What can hang from each mark:
pekovu: babut zuti
foruk: resomuf
razil: bada koti
resomuf: bada pekovu
dazer: zuti
bada: razil resomuf zuti
koti: babut razil
babut: bada foruk meko
zuti: meko

Every row comes from one small tree of marks. The marks that hang from a mark follow it in brackets, in alphabetical order. Every link used is in the known rows. Which tree was each row made from?
Known rows:
resomuf(bada pekovu(babut(foruk) zuti(meko))): [-28   5  28  29  12  42   2  56 -27  36  20  -9   9  30 -13   5  28  11
   1  -2  -7  18 -29  61 -13 -16 -27   4  -4   4  14 -11  19  -7 -22 -17
  23 -48  20   4 -26  39  -4 -25 -35  26  -9   0   2   3   7  -5]
foruk(resomuf(bada(zuti) pekovu)): [-25 -10  25  28  24  30 -12  45  -2  34   9 -12  25   5   6  22  22   3
   2   2   8  13 -30  20 -12  -4 -22   3 -12  -7  13  -6   6  -3 -23  11
  21 -53  15   1  -1  39   0 -15 -12  22  25  18  16  -4  16   2]
foruk(resomuf(pekovu(babut(meko) zuti))): [-25   8  24  38  16  -8  -4  44 -22  43  17  -8  10  15  -3   8  20   8
   7   5   3  12 -49  34  -5 -10 -16   7  -2   6  13  -2  18   1 -11  12
  24 -51  24  11 -12  50   1 -12 -20  13  22  -3  58  -6  12  -6]
foruk(resomuf(bada(razil zuti) pekovu(babut(meko)))): [-30 -10  25  34  12  26 -12  45 -13  29  14  -3   2   1  -3  17  18   8
  -3   3   4  13 -53  28  -1  -2 -29  -4 -12   6  11  -4   7 -16 -27   1
  28 -51  19  17 -12  39  -5  -8 -16  19  26   1  13  -1  11   2]
koti(babut(foruk) razil): [-10  18  42  40  25   3  -6  26   4   9   8   1  -9  -6   2   6  15   9
  13  30  -5   5 -51  30 -40 -23 -21  -3   9  14   6   8  31  -3   6  15
  25 -36  32  23 -25  51  40  -2 -18  -7 -11  23  25  -4  34  -7]
razil(bada(resomuf zuti(meko))): [-34  -6  21  30  24  31 -11  41 -32  17   9  -2  10 -36   5  -1  14   4
   2  16   3   5 -24  19 -37   1 -18  -8 -10   0  14  -1   0 -34 -10 -23
  30 -51   0  28 -28  11   3 -11 -19   8  15  -3  23  -3  42  -5]
babut(bada(razil(koti) resomuf) foruk meko): [-35   3  34  35  28  34  -9  40   7  30   8  13  -4 -27 -16  -5  12  13
   2   5  11 -19 -43  47 -28 -17 -23  21   7  21  -2   7   9 -21  -9  12
  54 -30  35  61 -52 -38   5  -9 -14  -7  21 -15  43  10  46  -6]
resomuf(bada(razil zuti) pekovu(babut(meko))): [-27 -16  29  28   1  58 -12  46 -13  24  18  -6 -10  -3  -2  14  16   9
  -4  -1  -1   6 -37  22  -1  -8 -33 -21 -15   2  12  -9   3 -24 -31 -23
  27 -54  11   9 -26  41  -8 -22 -30  29   2   2 -22   3  20   1]
bada(razil zuti): [-15 -27  17  25  18  49 -16  30  14   6  14  -7  14 -25  10   6   5   3
  -2  14   5   2 -25 -14   1  -4 -20 -13 -15  -6  11  -2  -9 -27 -13  -8
  42 -51   1  27 -26  47   5 -22 -19  10   5   8  -9  -7  31  -3]
razil(bada(zuti(meko)) koti(babut)): [-35  13  49  29  19   1 -11  37 -26  12  11  -6 -15 -20  28  -5  16   4
   3  14  -5  -7 -32  22 -41  -4 -20  -7 -19  14  22  13  12 -21 -17   1
  23 -47  -5  20  -6  25   6   2 -17   4   6  14  13   0  37 -20]
koti(babut razil): [ -6  11  40  43  16 -10  -7  21 -10   8  10  -4  -1 -11  10   8  13   5
  13  25  -9  10 -52  19 -34 -19 -20 -31   2   6   9   6  32  -5   0   7
  10 -43  17  17 -14  57  36  -7 -16  -2 -11  27  11  -5  29  -7]
razil(koti): [-13  -2  40  27  28 -17 -10  34   8  20  14 -12  24  -4  25   8  15   2
   9   4  -2  -9 -21  20 -13 -14 -10  18 -10   2  10   3  13  -2 -16   8
  10 -49   0  20  -6  36   5 -15   1   5   6  18  -8  -3  37 -24]
bada(razil(koti) resomuf zuti): [-33 -25  19  24  17  17 -21  35  19   4  17  -3   2 -38  18   0  -1   1
  -4  19   2  -2 -40   0   2   6 -16 -11 -19  -5  11   3 -13 -36 -21   7
  50 -57   2  50 -38  43   4 -16   0   2  29   5   0  -8  60  -6]
razil(bada(zuti) koti(babut(foruk(resomuf) meko))): [-40  22  52  31  28   1 -16  41  -8  26   6  -1 -30 -18  27  -5  16   9
   8  19   4 -18 -44  34 -47  -6 -21  18 -12  27  17  15  12 -12 -13  29
  42 -39  13  25 -13  13  11  12 -15   0  22   8  59   1  46 -17]
razil(bada(resomuf(pekovu) zuti(meko)) koti(babut)): [-49  11  46  29  15   3 -12  45 -31  14  12  -6 -23 -28  21  -2  14   3
   1  15  -3  -2 -39  26 -38   2 -18  -9 -17   8  23  12   8 -25 -20   7
  27 -57   7  28 -20  25   2   2 -10   4  20  17  27  -3  51 -10]
razil(bada(resomuf(pekovu)) koti(babut)): [-43  17  48  28  15  -2 -12  42 -34  16  10  -6  -9 -12  19   6  19   4
  12  15  -7 -12 -50  40 -34  -7 -17   7 -13   1  24  10  17 -15 -19  19
   6 -57   5  32 -17  30   4   0  -7   0  16  23  49  -1  52 -17]
babut(bada(zuti) foruk(resomuf(pekovu)) meko): [-35   8  32  32  32  55  -7  44  -7  50   3   3  -5  -7 -15   4  19  14
   0   4  22 -11 -23  22 -33 -14 -23  20   9  24   3   5   6  -3  -1  15
  63 -33  46  15 -30 -14   5  -8 -29  11  25  -9  78   5  29   7]
razil(koti(babut(bada(zuti(meko))))): [-26   8  45  32  19   0  -6  30 -18  16  11  -7   1  -2  14   0  15   2
   0   6  -8  -6 -31  17 -28 -14 -19 -10  -8  12  14  14  17  -7 -12   9
  28 -42   6  19 -11  21  12  -8 -21   5   4  12   5   3  36 -14]
dazer(zuti(meko)): [  5   0  37  41  28  43   3  24  -3  31   7 -10  47 -24   8   9  14   0
  -1 -11   6  12 -15  20 -25 -17 -21 -17  -2  -4   4   2  11  -3 -13 -15
  36 -41   7  18  -7  18  10  -4 -18  13  -3  12  -8 -10  19  -9]
pekovu(babut(bada(razil(koti) resomuf) foruk) zuti): [-42   5  15  24  10  31  -5  42 -43  17  20   3  11  34 -27 -11  19  15
   7  21 -10  -4 -58  50  -2 -10 -24   0  -2  10  16  -1   3 -28  -8  -2
  53 -38   5  51 -55  43   6 -23 -39   1   6 -28  78   4  40 -12]
pekovu(babut(foruk) zuti): [-21  10  16  27  18  19  -3  43 -28  26  20  -7  12  37 -10  -7  22  11
  12  19 -10   4 -41  41  -9 -19 -19  12   3   9  13  -5  10 -10  -1  -5
  41 -41   9  18 -38  64  12 -22 -39  12  -8 -17  55  -4  31 -17]
foruk(resomuf(pekovu)): [-17   0  28  35  27   0  -6  39  -7  32  10 -10  30   2   4  21  20   3
   5   4   9   9 -36  17  -8 -10 -14  21  -2  -2  12   0  16   4 -12  18
  13 -53  25  10   0  42   3 -11  -2   8  23  20  35  -7  13  -4]
babut(foruk): [ -9   4  27  29  38  30  -6  38  11  22   9  -6  21   1   3   8  20   6
  10  13   5  -4 -18  27 -25 -23 -15  41   7   7   3   0  11  -1   0   6
  31 -38  26  19 -27  23  13 -15 -14   5   0   9  16  -3  34 -13]
pekovu(babut(foruk(resomuf)) zuti(meko)): [-26  14  17  38  24  -8   3  47 -30  29  20  -2   9  29 -16 -10  21  11
   2  16  -5  21 -48  56 -13 -12 -20  17   5  23  11   1  18 -12  -2  -4
  44 -36  22  27 -28  45   8 -11 -32   7   9 -22  46  -5  11 -13]
pekovu(babut(bada) zuti(meko)): [-26   7  17  34   8  18   6  38 -65  28  20  -3  26  30 -25 -10  22  11
   3   4 -13  13 -37  41 -11 -15 -23 -25   0  11  14  -4  17 -17  -5 -32
  30 -39  -1  18 -30  33   3 -29 -49  15 -11 -27  40   4  11 -11]
babut(bada meko): [-14   2  34  39  24  34  -4  32 -22  41   6   0  20 -14  -9   3  19  10
   9  -7   6 -11 -17  25 -33 -24 -21  -8   5   9   1   0  17  -4  -4 -10
  24 -35  15  16 -23 -21   5 -21 -30  11   1 -10  28   9  24  -7]

Which tree is each row?
[-44   2  21  20  18  50 -13  47 -45  18  10  -3  -3 -11  -4   5  20   9
   9  24   3  -6 -34  20 -27  -2 -20   9  -8   2  20  -4  -3 -31  -8 -15
  35 -54   9  22 -39  39   1 -10 -24  12  12  -3  63  -2  54  -4] : razil(bada(resomuf(pekovu(babut(foruk))) zuti))
[-22  -9  22  29  22  51  -3  31 -31  24   8  -5  26  -8 -11   2  17   5
  -3   2   3   2  -9   3 -25 -10 -22 -20  -2   4   9   1   3 -17  -4 -23
  39 -39   5  11 -22   5   6 -26 -35  15   0  -5  13   4  24  -1] : babut(bada(zuti(meko)))
[-33  -4  39  39  11  -2 -12  40  11  15  17  -1 -18 -32  12   6   4   2
  -1   7  -2  -1 -61  29  -5  -7 -19  -2  -8   1  11   9  14 -18 -22  25
  25 -58  30  52 -35  27   2  -5   3  -3  24  19   7  -4  46  -5] : bada(razil(koti(babut(meko))) resomuf(pekovu))
[-18  18  54  38  30 -17  -8  37  18  27  11  -4 -17  -8  26   0  14   5
   8   8  -2 -12 -38  39 -35 -23 -17  24   1  21   7  15  23   6  -9  31
  29 -39  27  24 -17  15  17   3  -9   0   9  17   9  -1  44 -21] : razil(koti(babut(foruk meko)))
[-28  27  47  47  24   2 -10  34 -14  20   5  11 -34 -36  -1  -4  15  14
  15  31   1  -1 -59  52 -63 -18 -23  -8   9  23   5   9  32 -16   4  13
  29 -34  34  39 -37  12  34   7 -19 -11   3   8  57   1  46  -5] : koti(babut(foruk meko) razil(bada(resomuf)))
[-31   2  43  24  24   7 -13  41 -20  17  12  -7   6 -26  25  -3  15   5
   3   8   4  -9 -14  17 -33  -1 -15   3 -21   9  18   5   5 -26 -20 -14
  22 -48 -10  19  -5  21  -2  -6  -9   7   8   8   6  -1  34 -21] : razil(bada(zuti(meko)) koti)
[-42   7  41  28  17  -1  -8  51 -28  27  17  -6   7 -21  13  -2  18   7
   7   6   1  -3 -30  44 -27  -2 -12   6 -16  -2  20   0  13 -21 -22   1
  12 -57   0  34 -19  20  -7 -10  -4   3  16   9  39   0  37 -17] : razil(bada(resomuf(pekovu(zuti(meko)))) koti)
[-23  11  26  32  14  22   4  51 -28  33  21  -9   1  22 -11   0  21  10
   1   5  -3  14 -29  38  -7 -16 -19  13   2  10  13  -4  18  -5  -6 -11
  31 -50  29   9 -30  55   0 -21 -30  16  -6  -1  30  -4  15  -7] : resomuf(pekovu(babut(foruk) zuti(meko)))
[-45   9  42  30  19  -4 -13  40 -30  10  10  -3 -19 -32  21  -6  12   2
   2  20  -7  -2 -43  28 -43   1 -19  -9 -16  12  21  13   8 -28 -17   4
  30 -51  -1  35 -21  20   9   3 -13   1  19   8  22  -2  54 -14] : razil(bada(resomuf zuti(meko)) koti(babut))
[-29   8  29  38  35  45  -5  42  -9  42   4   9   5 -18 -22  -3  18  13
   7   5  11 -13 -28  46 -43 -24 -22  20  17  18  -5   3  12  -9   3   4
  51 -29  39  39 -50 -37  12 -13 -26   2  16 -19  57   8  48  -2] : babut(bada(resomuf) foruk meko)
[-42   8  38  22  16   4 -12  49 -28  26  16  -9  12 -13  16   1  19   8
  13  11   1 -11 -31  37 -23  -2 -12   7 -18  -7  22  -2   8 -18 -21   9
  11 -59  -6  32 -21  31  -5 -13  -5   4  15  12  56  -1  46 -18] : razil(bada(resomuf(pekovu(zuti))) koti)
[-25  -6  22  33   6  38  -8  31 -43  19  13   2   1   0 -18   0  13  12
   1   9  -4  -6 -43  14  -8 -14 -29 -21  -2  18   9   1   4 -28  -9 -28
  41 -39   5  25 -36  21   2 -18 -40  13   0 -26  28   6  30  -6] : pekovu(babut(bada(razil zuti) meko))
[-23  11  47  31  20  -3  -7  28 -18  16  10  -9  13  10  13   5  18   3
  10   7 -10 -15 -39  26 -24 -19 -19   0  -6   6  16  11  20   0 -12  18
  15 -43   3  21 -11  25  13 -11 -17   3   1  16  20   4  38 -19] : razil(koti(babut(bada)))
[-30  11  34  44  24  39  -6  32  -9  21   6  10 -16 -14 -17  -3  14   8
   4  13  -2  -7 -59  43 -38 -23 -28  -1  12  18   4  12  18 -12   0  20
  50 -31  38  48 -48 -15  19  -5 -32  -5  11  -5  47   6  40   0] : koti(babut(bada(razil resomuf) foruk meko))
[-35   4  38  25  26  -7 -15  41 -25  17  10  -5  16 -20  18   3  19   6
  14  15  -2 -14 -36  37 -30  -4 -12  14 -15   0  17   3   9 -23 -19   3
   7 -52 -10  39 -17  16   0  -7   1  -1  18   9  37   1  51 -23] : razil(bada(resomuf) koti)
[-23   1  35  41  13  43  -9  25 -15  20   7   1 -13 -16  -3  -1  11   6
   2   7  -3  -7 -46  11 -30 -17 -30 -34  -1  11  10  11  11 -12  -6   7
  43 -37  17  24 -29   8  14 -11 -41   7   3   0  28   5  30   0] : koti(babut(bada(razil zuti) meko))
[-17 -26  23  31  20  54 -11  39  10  12  14  -5  18 -18   4   8  14   2
  -8   1   0  17 -21  22 -13  -5 -29 -22 -16  -4   6  -7   0 -28 -28 -23
  29 -47   1  22 -18  18  -1 -24 -20  20   3   7 -57   1  11  -2] : resomuf(bada(razil zuti(meko)))
[-23   2  24  32  11  32  -6  32 -50  29  11  -2   2   6 -15   1  17  11
   6   6  -5  -6 -34  16 -19 -17 -25 -18   2  19   9   2   6 -19  -3 -28
  38 -38   6  11 -32  20   6 -18 -43  20  -1 -27  33   6  36  -8] : pekovu(babut(bada(zuti) meko))
[-35   4  25  28  14  26  -9  43 -56  18  11  -4  13  -8  -6  10  24   8
  13  16  -4  -2 -42  32 -24  -7 -18   8  -7  -4  20  -6  10 -26 -11 -19
   5 -56   3  26 -28  34  -1 -13 -16   8   9   1  53  -1  40 -10] : razil(bada(resomuf(pekovu(babut))))
[-37  -5  12  28  16  49  -4  37 -45   6  13   7   3   4 -32  -3  15  11
  -5  21  -6   3 -51  27 -11  -9 -28   3   4  21  11   3   0 -38  -4 -26
  57 -37  21  45 -54  24   6 -13 -35   4   9 -28  35   4  40  -3] : pekovu(babut(bada(razil resomuf zuti(meko)) foruk))
[-27  10  33  37  23  31  -6  42   3  21  12  -3  -3  19  -3   8  22   6
   5  15  -4   9 -62  47 -22 -17 -27  10  -1   4  15   4  19   1 -13  38
  35 -42  31  25 -21  41  15  -5 -26   4  10  19  43  -2  15  -1] : koti(babut(foruk(resomuf(bada(razil) pekovu(zuti)))))
[-28 -30   8  27  18  44 -18  33  12   4  15  -2   9 -38   4   4   1   1
  -3  21   3   7 -38  -6  -1   3 -18 -19 -12  -9   9  -1 -14 -37 -13  -3
  51 -55   6  45 -44  41   7 -21 -11   5  24   0   6  -9  53   3] : bada(razil resomuf zuti)
[-17  23  47  46  21  17  -3  26 -12  25   4   9 -18 -13 -13   0  16  15
  12  20   0  -5 -49  39 -54 -28 -28 -18  15  25   1  10  35  -3   8  11
  36 -26  39  25 -33   9  37  -2 -31  -5  -9   6  50   7  32  -2] : koti(babut(bada foruk meko) razil)
[-28  10  25  38  21  21  -4  37 -36  23  10  10   2  12 -29   2  20  16
   4  12   0  -6 -63  45 -16 -18 -30  21  10  31   4   6  15 -19  -3  -5
  44 -28  31  40 -35   5   5  -5 -30   1  14 -28  58   7  19  -8] : pekovu(babut(bada(razil) foruk(resomuf) meko))
[-35  -5  19  27  16  38 -11  47 -13  29  14  -4 -20 -17  -1   4  10   7
   0  16   4   4 -35  11 -14  -6 -18   3   1   8   8   0  -6 -20  -6  -6
  54 -55  31  19 -48  43   8 -13 -21  18  22  -8  34  -7  64   4] : bada(resomuf(pekovu(babut(foruk meko))) zuti)
[-35  15  47  36  13  -3  -6  38 -14  37  14  -6  -9  -2  11  -3  15   6
   8   1  -5 -10 -42  38 -27 -16 -18 -16  -4   7  14  10  19   1 -14  28
  28 -47  15  26 -25  14   9 -12 -21   5  12   9  46   3  45 -11] : razil(koti(babut(bada(resomuf(pekovu(zuti))) meko)))
[-25  -8  27  33  25  25  -8  46  -5  34  10 -10  19  -4   4  19  21   3
  -4  -2   9  20 -28  26 -17  -3 -22   3 -10  -1  11  -3  10  -6 -23   1
  22 -53  21   4   0  26  -2 -12 -11  21  25  16  -3  -4   6   3] : foruk(resomuf(bada(zuti(meko)) pekovu))
[-30   3  26  34  16  14  -6  39 -36  38  10  -5  10   7  -9  13  19   9
   2   5   7   4 -43  16 -10  -9 -21   4  -1  12  13   2  10  -7 -10   2
  30 -48  25   9 -13  35   1  -8 -21  15  24  -6  57  -1  20   0] : foruk(resomuf(pekovu(babut(bada(zuti) meko))))
[-31 -12  38  25   1  40 -14  48  -7  24  19  -8 -15  -5   9  11  14   9
  -4  -2  -2   1 -38  26   1  -6 -31 -15 -20   7  13  -4   3 -23 -36 -15
  26 -55   8  13 -22  42 -11 -17 -21  26   7   6 -24   4  26  -6] : resomuf(bada(razil(koti) zuti) pekovu(babut(meko)))
[-16  19  44  40  15  -1  -9  24 -33   5   7   0  -2 -16   7   6  18   9
  17  28  -9   1 -54  28 -46 -15 -22 -28  -4   5  17   3  32 -14  -2  -1
   2 -42   5  20 -11  49  30  -3 -21  -5 -13  24  40  -1  27 -10] : koti(babut razil(bada))
